Each row comes from the steps of one path. Every step used is in the known rows, and no mark comes twice. Write the path behind each row, first mark first.
Known rows
kora > mito > nosom: [ -4   6  -1  -3   5   5   2  -1  38  -6   4  26 -17   1   1   9   9  10
 -18   0   4 -24 -10  -8   2   9  -1  17   1  -7  11   0 -36   4   4  -5
  -6  28   6   2  15   3  10]
lumus > gagu > donitur: [ -5  -5  11 -15  -3   0 -19  -1  13   0   0  14  -6   2 -15 -18 -17   6
 -20   6   6 -13  -1 -12 -23 -11  -2  16  11  -2   3  -9 -13   2 -20  -3
   2 -14   6  -4   9   7   2]
livibin > leni > budi > fopere: [ 13   1  18  -5 -18  -5 -10   7  10   5   9  12   4   8   4  -6   9 -11
  -2  11   0 -20   3 -21 -13   7   6   7   1   7  -4  21 -18   1   3  -5
  -2  -4   2 -14   3  -6   6]
nosab > nosom > mito: [ -4   6  13 -20 -10   8  -5  -7  22  -8  -2  33  -5   0   0  14   9   6
 -13   5  -3  45   0 -26  36  -7   3  21  14  -2   4 -10 -24  -9 -12   1
  -5  29  -7  -4   7   5   2]
notob > budi > zomon > kora > donitur: [  0  12  11  -5 -11  -4 -23  20   8  26  10  11  16   5 -23  -1 -26  10
  -8   5  -6 -21  -3   0  26  -8 -10  17   0   7   2  12 -15 -11  -7 -10
  -4  -4   1  -5  -2  24   1]
lumus > gagu > donitur > kora > nosab > nosom > mito: [ -6  10  14 -40  -4   0 -16  -4  25  -6   7  27   2   0 -10  -4 -19  16
 -16   3  -6   2  17 -24  29 -22   7  45  14   7  -1 -12 -47  12 -30  -1
   3   8  -5  -4   9  -1  12]
leni > budi > zomon > kora > donitur: [  8  15  18 -17   4   9 -25  22   6  11   7   6  22   3 -16   8  -1  12
  -3   3  -8   3  15  -8  12  -5 -14  48   0  16   8  25 -13   4 -17  -7
  -1  -8  16 -16   4  -8   1]
notob > budi > fopere > gilo > leni: [ -5  -8  17  19 -39 -14   1   8   2  21  13  18   3   6   4   4 -14 -25
 -11  -5   8 -33 -19   4  -7  10  -3   8  -6  -1  -5  10  14 -14   5  -8
  -6  10  -4   0 -10  44   1]
livibin > leni > budi > fopere > gilo: [  9  -1  21   7 -16  -3  -5   0   9   9  12  11   4  17   4   9   3 -24
 -10  12   2 -24   1 -19 -24   9   2   8   0  14  -4  25 -12  -4  -3  -6
   0   1   7 -12   0  -3   5]
donitur > kora: [  7  -1  11 -14 -11  -7  -1   8   5  -1   8  15   6   5 -11  -8  -2   2
  -5   6   1 -24   3  -9  24 -10   0  -6  -3   6  -6   1  12  -4  -6   0
   2  13  -2  -9   9  -1   8]
gagu > donitur > kora > mito > zatum: [-10   7  10 -26  -8   1   5  -2  12  -5  21  11 -13  12 -20  -2   2  15
 -13   4   3 -46   3  -4 -26 -12  -6  20   4  12  -5   1 -26   6 -12   4
  -4   1  -9  -9  15   7  12]
gagu > lumus: [ -2   6   8   2  -5   4  -1  -2  -4   8   2  12  -3  -3  -9  -4  10   2
  -6   9  12   0 -14 -17 -24   6  -7  -5  -1 -17  -2   8   1 -11  -4  -5
   0   7   4  -3   2  16  13]
nosom > nosab > kora: [  9  -3   2 -14  -7   8 -18   4   0  -8  -8  19   2  -3 -35   6 -32  10
   0  11  -1 -21   1   2  27 -13  -5  -9  17 -13  -3 -20 -22 -12  -3  -8
  -5  40 -11  -6   2   3  23]
budi > fopere > gilo > leni > livibin > mito > nosom > nosab: [  0 -11   7   7 -20  -1 -17   5  24   6   0  32 -12   4  -2  29   3 -12
 -20  -5   7 -37   0   6 -14   1   7  27  -8   7   7  11 -21   1  13 -13
  -5  45   3   4   0  54  17]
nosom > mito: [ -3   4  15  -4  -1   1  -7  -5  17   0   1  26  -2  -5  -6  -6   8   8
 -28   4  -1  34  -1 -13  29   3  -2   6   4 -11  -4  -9 -19 -10  -9   3
  -2  29  -9  -8   7  21   3]
livibin > leni > gilo: [ 12   6   8  -7   3  -4  -7  12  22   5   2  13  -3   1  -4   0  19   9
  -3  15  -2  -8 -13 -22 -10  -9  11 -10   2  13 -11  -4 -43   4   5  -3
  -5  13 -14 -11  16  20   3]
nosab > kora: [  7   4   8 -16 -16   0  -5   6   4  -9  -6  16   6  -1 -15  -5 -16  11
  -9   8   2 -16  -5 -12   4  -6  -9   1  11  -7  -5  -5 -23 -10 -12  -9
  -2  22  -4  -9   8  14  15]
zatum > mito > nosom > nosab > kora: [  7   1  -1 -22  -6   2  -7  -5   8 -23 -15  26  -1  -9 -24  21 -21  19
   5   0  -1 -29  -4  -7  11  -8   2  -5  11 -16   6  -8 -26   4  -1 -12
  -2  39   2  -2   6 -14  25]
nosom > mito > kora: [ -2   1  19 -21   2   0  -4  -4  17   2   7  31   2  -4  -1  -7  19  16
 -35   1  -4  17  13 -15  32   4  -6   5   4 -15 -11  -7 -20  -7  -9   2
  -4  37 -18  -7  11  17  11]
gagu > lumus > tunak > kivis > moti: [  1  13  14 -12 -16   7   5  -3  -5  13   1  25  -1  -3   7  -7  18  10
 -22   8  11  -8  -9 -24   9   8  -9  -4  16 -31   5  15   7  -5 -30   1
 -10   6   9  -4   5   7  11]
budi > fopere: [  2  -8   7   4 -24  -3  -5   3  -2   3   4  20  -4   1   1   1  -9 -13
 -11  -1   2 -13  -4 -14   3   3   1   5  -2   4   0  12  10  -7  -2  -3
  -3  19   9  -6  -1  15   2]
fopere > gilo > leni > livibin > mito > nosom: [  1  -1  14   5  -8  -1  -8   6  34   5  -1  26  -9   6   1  17  25   3
 -31  -2  12 -22  -9  -1 -36  -2   3  29  -8   6   8  14 -25   1   7 -14
  -2  23   1   2  14  60   8]
notob > budi > fopere > gilo > leni > livibin: [ -3  -8  13  21 -37 -15 -13  11   7  20  11  23   0   7   2   9 -11 -20
 -10  -6   8 -46 -12   4  -6   5   2  17 -10   7  -3  14   8 -17  -3 -12
  -6   6   5   1  -4  60  -3]
notob > sonog: [ -2   6   7  -7 -12   0 -10   1   0   5   4  26  -2   6  -6 -22  -8  -1
   5  13  11  -7 -25 -12 -25   0  -2   8   4  -8  -7  -6   7  -5   4  -4
  -7   1   5  -6   4   7  -4]
leni > budi: [  6   4  16  -9   0   5  -9   7   8  -6   2  11   6   6  -2  -8  11   0
   1   6   5   3   2  -8  -3   3  -6  20   4   3   1  12   4  -3  -6  -3
  -4 -12   9 -13   7 -21  -2]
kosot > moti: [  1 -14  10  -7 -15   6 -20   3   4   4  -1  16   6  -2  -5   3  -9   5
  -4  13   6 -24  -8 -13   8   7   0   3   3  -8  -5  10   9   8   1   2
  -2  22  -6  -7   9  13   2]
tunak > kivis: [  3   8  14  12 -10  -3   1  -7   0   2   1  16  -1  14  15 -10   3   7
  -9   5   1  31  -4 -11  21  -1  -3   1  19 -15   0   1  14  -9  -4  -3
  -5   8   4 -13   9   9  -9]
mito > nosom > nosab > kora > donitur: [ -2  11  -7 -26  -9  10 -20   4  32  -6  -5  25  -4   0 -35  14 -13  20
  -9   8   1 -40   6   9  35  -9   0  14   8 -13   2 -16 -36  -1   6 -13
   0  40  -2  -2   4   5  28]
budi > fopere > gilo > leni > livibin > mito > zatum: [ -2 -11  16  10 -29  -3  -3   3   5  11   4  21 -11  13   6  16  13  -6
 -23  -6   7 -33  -7   0 -46   2  -4  27 -10  24   0  17 -17  -5  -1  -7
 -11  22   1  -3   5  55   2]
mito > zatum: [ -6  -2   7  -7 -16   7   2  -2  -2   2   1  12  -9  13  -5  -9  16   8
  -3   7   4 -13 -12   1 -30  -3 -12   2   5   8  -2  -9 -15 -10  -8   4
 -10  -4   2 -10  15  -6  -2]
leni > gilo > fopere: [  5   1  -3  -7  -7  -4  -6  11   3   4  -8  15 -15   0   4   4   2   4
 -14   0  -1  12 -11 -11  14  -3   7  -2  -3  12 -10 -13  -3   3   8  -3
 -11   9  -3 -14  12  12 -16]
notob > budi > zomon > kora > nosab: [  3  12  11  -4  -6  -4 -25  19  -5  19   8  11  18   0 -10  -3 -32   4
   4   6  -8 -21  -8  -4  21  -8 -10  23   4  10   3  12 -33  -5  -6 -11
  -7   3   2  -4   4  18   4]
kivis > tunak: [  6  10   9  11  -6   4  -3   9   6  -3   1  16  -4   0 -19  -1  -8  15
 -17   1   9 -34  -9 -17   3   1   0  -9   7   3  -1  -6   2  -5 -16   3
  -6  11   2   1   6  -1   0]
zomon > kora > nosab > nosom: [  5  10  12 -24  -7  17 -15   4  -3  -2   1  23  11   3  -3  19  -2  25
   5   7  -4  12  -4 -25  16 -15   3  33  20  25   4  17 -43   6  -6  -8
  -5  -6   6  -4   9  -7   9]
gagu > lumus > tunak > kivis: [  0  16  12  -5 -11   2   2  -6   2  11   0  20   1  -3  14 -16  21   8
 -14   5  10  10  -9 -20  -5   6 -10   0  14 -23  -3  10   3 -10 -25  -1
  -9  -8  -1  -7   2  10   8]
gilo > leni > livibin > mito: [ 13  -1  16  -2  -4  -4 -19  19  19   0  -6  20  -6  -7  -8  -4  23  24
 -22  -2   6  -5 -11  -9 -18  -9   7  27  -3   7   5   6 -27   2   8 -10
  -7  13 -14  -3  15  63   2]
zomon > budi > fopere > gilo > leni > livibin > mito > zatum: [ -3 -10  19  10 -21  -1 -12   6   4   9   6  21  -5  11   0  11  21  -6
  -5  -1   5 -39  -3   5 -46   5  -7  28   1  30   1  37 -27  -3   0  -8
  -8  -2   6  -6   2  37  -3]
zomon > kora > nosab > nosom > mito: [  0  13  16 -27  -5  16 -15  -2   6  -3   2  33  11  -3  -1  18   7  29
  -9   4  -7  35   3 -27  39 -11   3  42  19  17   2  10 -59   3 -12  -5
  -4   7  -2  -5   7   1  11]
kora > nosab > nosom > mito > zatum: [ -9  15   9 -27 -11  17  -4 -10   6  -5   0  24  -4   5   4  13  11  21
  -6   6  -7  26  -5 -18  24 -13   0  40  15  14   0 -13 -61   0 -13   0
 -12  24  -8  -6  13  -5   6]
livibin > mito: [  3  -3  14  -5   3   0  -1   2  17   0  -4  15  -9   4  -8  -8  -2   8
 -23  10   7   7 -11 -12 -15  -7   1  -4   3  10   1   9 -14  -2  11  -8
  -7  16 -14  -4   3  15   7]
gagu > donitur > kora > nosab > nosom > mito > zatum: [-13  18  14 -48 -16   9  -6 -10   9  -9  16  21  -3   7 -12   5   4  21
  -9   6  -4  -4  12 -17  10 -25   1  43  13  20  -8  -4 -53  10 -16   4
  -4   8 -14 -10  13   5  15]
livibin > mito > zatum: [ -5  -2  11  -8  -5   5   6  -2  12   2  -2  12 -15  13  -4 -12  13  14
 -16  10   6  -9 -11  -1 -40  -6  -9   0   4  16  -1   3 -29  -5   7  -3
 -13   4 -14  -7   9   3   5]

Which path is each row?
[  2   2  -2 -17   3   0  -1   6  34  -6   9  29 -10   2 -16  11  -6   9
  -2   2  -2 -51   6   3  38  -3   2   7   0  -6   5  -9 -27   4   5  -2
  -2  43  -6   1  10 -11  24]  donitur > kora > mito > nosom > nosab
[  4   7  13 -32  -6  13  -5   1   2  -4   6  24   7   6   2  13   5  21
  -5   5  -6  -5   6 -28  32 -15   2  28  14   7  -1   2 -33   5  -4  -8
  -8  27 -11  -2  13  -4  13]  mito > kora > nosab > nosom
[  2  14  14 -31  -9   3  -2  -1  13  -7   7  28  10   1  -2  10  -2  15
  -5   4  -9   8  10 -25  60 -17   8  31   7  12  -4  -4 -37   4 -13  -1
  -2  33 -10  -7   9  -1  14]  donitur > kora > nosab > nosom > mito
[  6   2   9 -11  -1  -5   7   7  18  -1  13  17  -2   4 -10   1  -7   9
 -10   2  -1 -34  -1 -12  26  -5   0   5  -2   5  -1   0 -11   0  -8  -1
  -3  26  -7  -5   9   1   9]  donitur > kora > mito
[  7  11  10 -29 -12   4  -1   5   2  -7   6  19  10   9  -6  11 -12  13
   7   7  -6 -17   4 -23  40 -22   8  24   8  18  -1   2 -22   7  -8  -5
  -2  22  -3  -6   9  -7  11]  donitur > kora > nosab > nosom
[  6   6  13 -16  -2  10 -17   6 -10   4   4  17  13   0  -8   2  -2  25
  -3   5  -2  -1  -6 -14   4  -7  -1  24  11  20  -1  18 -32   6  -3  -8
  -3  -8   5  -7   7   4   8]  zomon > kora > nosab
[ 11   1  16 -20   3   1   4  -5 -14 -10   0  15  12  -5  -8  10  -8  31
 -12  -3  -7  -7  -3 -27   9  -8   5   5   6   2  -3  10 -17  14  -5 -10
  -7  30  -8  -6   9  -5   9]  zatum > mito > kora > nosab
[ 10  -1  22  -6 -23  -3 -10  21  -1   1   3  16   8  -7   7  -6  22  -4
  -2  -9   3  -2  -4  -8  -9   8  -5  41  -2  -4   3  16   4   6   4  -3
  -4   7   0 -13   2  17   0]  gilo > leni > budi > fopere
[  2   7  14 -12  -7  10 -17   9   7  11   7  15   9   6 -25   8   2  31
 -19   4   0   2   0  -6  10  -6  -1  19   6  17  -2  16 -12   0  -4  -7
   1 -13   4  -7   1  11   4]  zomon > kora > donitur
[ -6   0   6  -2  -2   8   8  -2  14   1   7  14 -18  10  -3   2  10  16
 -12   3   1 -23 -15  -2 -22   3 -12  12   5   6   3 -10 -36  -6  -8   2
 -14  13  -2  -5  16  -5   1]  kora > mito > zatum
[ -4  13  12 -38 -16   6   2  -5   9  -5   9  26   3   7   0   7   8  17
   1   6 -10   0   9 -15  41 -17   0  32   9  19  -8  -9 -47   3 -15   2
  -7  26 -12  -9  12 -11  11]  donitur > kora > nosab > nosom > mito > zatum
[  8   2  28  12  -6   1  -7  14  -4   9   3   5  15   3  -1  12   6 -16
  -9  -2   0   6  -6  -5 -21   0 -17  42  -2  -4   7  12   5  -1 -11  -5
  -2  24   3 -11   7  24  -2]  fopere > gilo > leni > budi > zomon
[ -6  10  19 -20   3   4  -6  -1  26   7  11  26   3   0 -17   0  16  28
 -47   0  -6  16  16 -10  50  -1  -2  17   1  -9 -11 -10 -22  -3  -8  -2
  -2  37 -21  -7   5  24  10]  nosom > mito > kora > donitur
[  5   6   1 -19  -8  11 -22   7   8  -3  -4  14   4   1 -48  14 -33  24
 -10  10  -3 -27   3   6  41 -17  -1   4  13  -8  -4 -21 -26  -8  -3 -11
  -3  40 -11  -6  -4  11  21]  nosom > nosab > kora > donitur
[  0  -5  19   5 -17   1  -3   0   3   3   9  14   6  13   9  13  -4 -27
  -5   1   6 -12   6  -7 -14  12  -8  22  -4  13   0  26  17  -7 -11  -6
  -2   6  21 -12  -4 -10   0]  leni > budi > fopere > gilo
[ -3   2  -6  -6   9  10  -8   0  36  -4   1  29 -19  -1 -15  17  -3   9
  -9   2   1 -32  -5   2  21   2   1  13   7 -13  12 -13 -37   2   9  -5
  -7  43   0   4  10  -5  19]  kora > mito > nosom > nosab
[  1   3  -6 -21  -8   7 -17   3  24 -12  -9  29  -5  -3 -23   9 -11   8
  -1   8   4 -40   3   4  18  -4  -3   4  12 -19   3 -15 -36  -4   5  -9
  -3  38   0  -1   8  -3  30]  mito > nosom > nosab > kora
[ -2  -2  11 -19   1  -6  -8   3  27  -1  11  17  -6   3 -15 -13 -22  11
 -20   2   1 -37   6 -10  -2 -12   0  21   6   1   2  -7 -23   8 -26  -1
   2  -4   0  -2  11   2   9]  lumus > gagu > donitur > kora > mito
[ -6   6   1 -28   3   3 -10   0  30  -9  16  22 -15   3 -27  11 -11  12
 -11   4   2 -52  10   0  10 -13   6  19   5  -3   2  -3 -27  12   3  -1
   1  25  -7  -1  11   4  27]  gagu > donitur > kora > mito > nosom > nosab
[  2  11  -2 -17  -4   2   1   3  37 -14  -2  27  -8  -4  -6   6  -6  18
 -17   3   2 -42  -6 -10   6   4  -7  18   8 -14   6  -1 -58  -1  -6 -11
  -4  41  -1  -2  14  13  24]  nosab > kora > mito > nosom
[ -3   5  17 -30  -7   8   0  -5  23  -7   4  37  -1   1   4  14  19  14
 -19   3  -6  33  14 -28  48  -5  -1  22  16  -9  -4  -9 -27  -6 -12   1
  -5  36 -15  -4  10   4  11]  nosab > nosom > mito > kora
[  3  12   7 -19 -16   4  -9   8  15  -3  -2  11   8   3 -33   2 -21  26
 -22   7   0 -19  -1  -6  21  -9  -5  13   6   0  -5  -5 -26  -8 -10 -13
  -1  24  -5  -9   1  22  13]  nosab > kora > donitur
[  2  10   7 -21  -9  14  -9   0   2  -7  -1  18   3   5  -1  18  -8  13
   4   7  -2  10  -9 -27  25 -18   8  31  15  13   7  -1 -36   4  -3  -8
  -7  20   3  -3   9  -4   5]  kora > nosab > nosom
[  0   2   9 -15  -8  -2  12   2  13   2  14  16  -9  12  -6  -3   7  13
  -5   2  -2 -44  -1  -1   2  -4 -10   7  -2  12  -5  -6 -23  -2 -12   5
  -9  16  -6  -7  15 -10   8]  donitur > kora > mito > zatum
[  2   2  -1 -23   0   4 -12   2  35 -12 -12  27 -11  -1 -20   5 -13  12
 -15  11   6 -32   0   3   4  -9   1   0  11  -7   4  -5 -54  -1  18 -14
  -6  39 -16   1   4   9  33]  livibin > mito > nosom > nosab > kora
[  8   0  -1 -15   2   8 -12   4  13 -11  -4  20  -4  -4 -31  15 -30  17
  -6   6  -3 -31  -3   0  34  -7  -5   0  16 -15   2 -22 -39  -9  -6  -9
  -8  54 -14  -3   3   4  25]  nosom > nosab > kora > mito
[  9   5  16 -33  -4   7   5  -7  -9 -16  -2  20  10  -2  -4  26  -6  29
  -2  -2  -9   1   0 -37  17 -16   7  18  14   6   2   6 -22  13  -8 -10
  -8  30  -7  -3  10 -13   9]  zatum > mito > kora > nosab > nosom
[  6  -1  29   9 -10   2   0   7   3   6   4   9  10   5   1   8  21  -8
 -12  -1   8   2  -9  -2 -26   5  -9  33   1  -3   0  14  11  -1  -5  -5
  -2   6   0  -9   5  16  -1]  fopere > gilo > leni > budi
[  2  10  -6 -25   1   6 -31  10  50  -8 -10  29 -12   3 -35  19  -8  33
 -20   8   4 -46  12   6  22 -15   8  21   0   9   6  -3 -61  -2   5 -22
  -3  33  -4   1   9  37  25]  leni > livibin > mito > nosom > nosab > kora > donitur
[  4  -1   9  -5  -8   2 -17   7  31  -4  -8  29  -5   1 -18  24   0  10
 -22   2   8 -41  -1   8 -11  -8  -1  24   4  -5   5  -1 -49  -3   5 -18
  -3  45 -10   3  10  57  25]  fopere > gilo > leni > livibin > mito > nosom > nosab > kora
[ 13   5   3  -9  -9  -8  -7  11  10   9  -2  12 -14   4   1  -2   5   7
 -17  11  -4  -5 -14 -22  -2  -4  16 -14   0  13 -12 -10 -31   7  15  -4
  -9   5 -14 -14  15  18  -8]  livibin > leni > gilo > fopere
[  4   5  -2  -6  12   9 -24  14  17   6   2  25   0  -4 -17  22 -12   8
  -3   3 -11 -23   4  -3  21  -5 -12  28   7  -5  18   3 -49   3  -5  -5
  -5  38   9   0  13  -1  21]  budi > zomon > kora > mito > nosom > nosab
[  4 -11  16  15 -23  -6  -9   7   9   9   4  23  -5   5   5  17   3 -12
 -29  -6   8 -22  -6  -8 -27   2   3  24 -11  16   3  22  -6  -4   0 -12
  -6  31   3  -1   0  63   3]  budi > fopere > gilo > leni > livibin > mito
[ -3  14  12 -22  -4  13 -11  -7  12  -6   0  28   2  -2   1  16   2  17
 -12   5  -7  40  -2 -29  46 -13   8  40  14   6   2  -8 -48   2 -10  -5
  -7  34  -7  -5   9   7   6]  kora > nosab > nosom > mito
[  6   6   5 -12  -4   2   2   5  18 -10  -1  18  -2  -3 -15   4 -18  19
 -17   4   0 -26  -8 -14  10  -1 -10  10  12  -9   1  -6 -45  -9 -13  -9
  -6  38  -8  -6   9  16  16]  nosab > kora > mito
[-11   7  12 -22 -17  12   3 -12  18  -7  -1  31 -11   8   3  11  21  10
  -7   6  -3  32   0 -16  15  -6  -6  23  15   4   1 -14 -36 -11 -17   6
 -10  17  -7  -7  13  -6   1]  nosab > nosom > mito > zatum
[ -4 -11  17  17 -17   0  -9  -4  -6   9   9  20   5  10  -2  14  -9 -23
  -1   3   3 -25  -3  -5  -9   9  -6   3   7  16  -1  36   7  -8  -5  -5
   1   5  17  -7  -8   3  -3]  zomon > budi > fopere > gilo
[  4   1   5 -10  -4  -3   6  -9  13 -15  -9  22  -5  -5  -4  11   4  13
  -6  -3   3 -11 -13 -17 -11   0   5  -1   0  -4   9  10  -6   9   1  -7
  -1  18  10  -2  10  -9   6]  zatum > mito > nosom
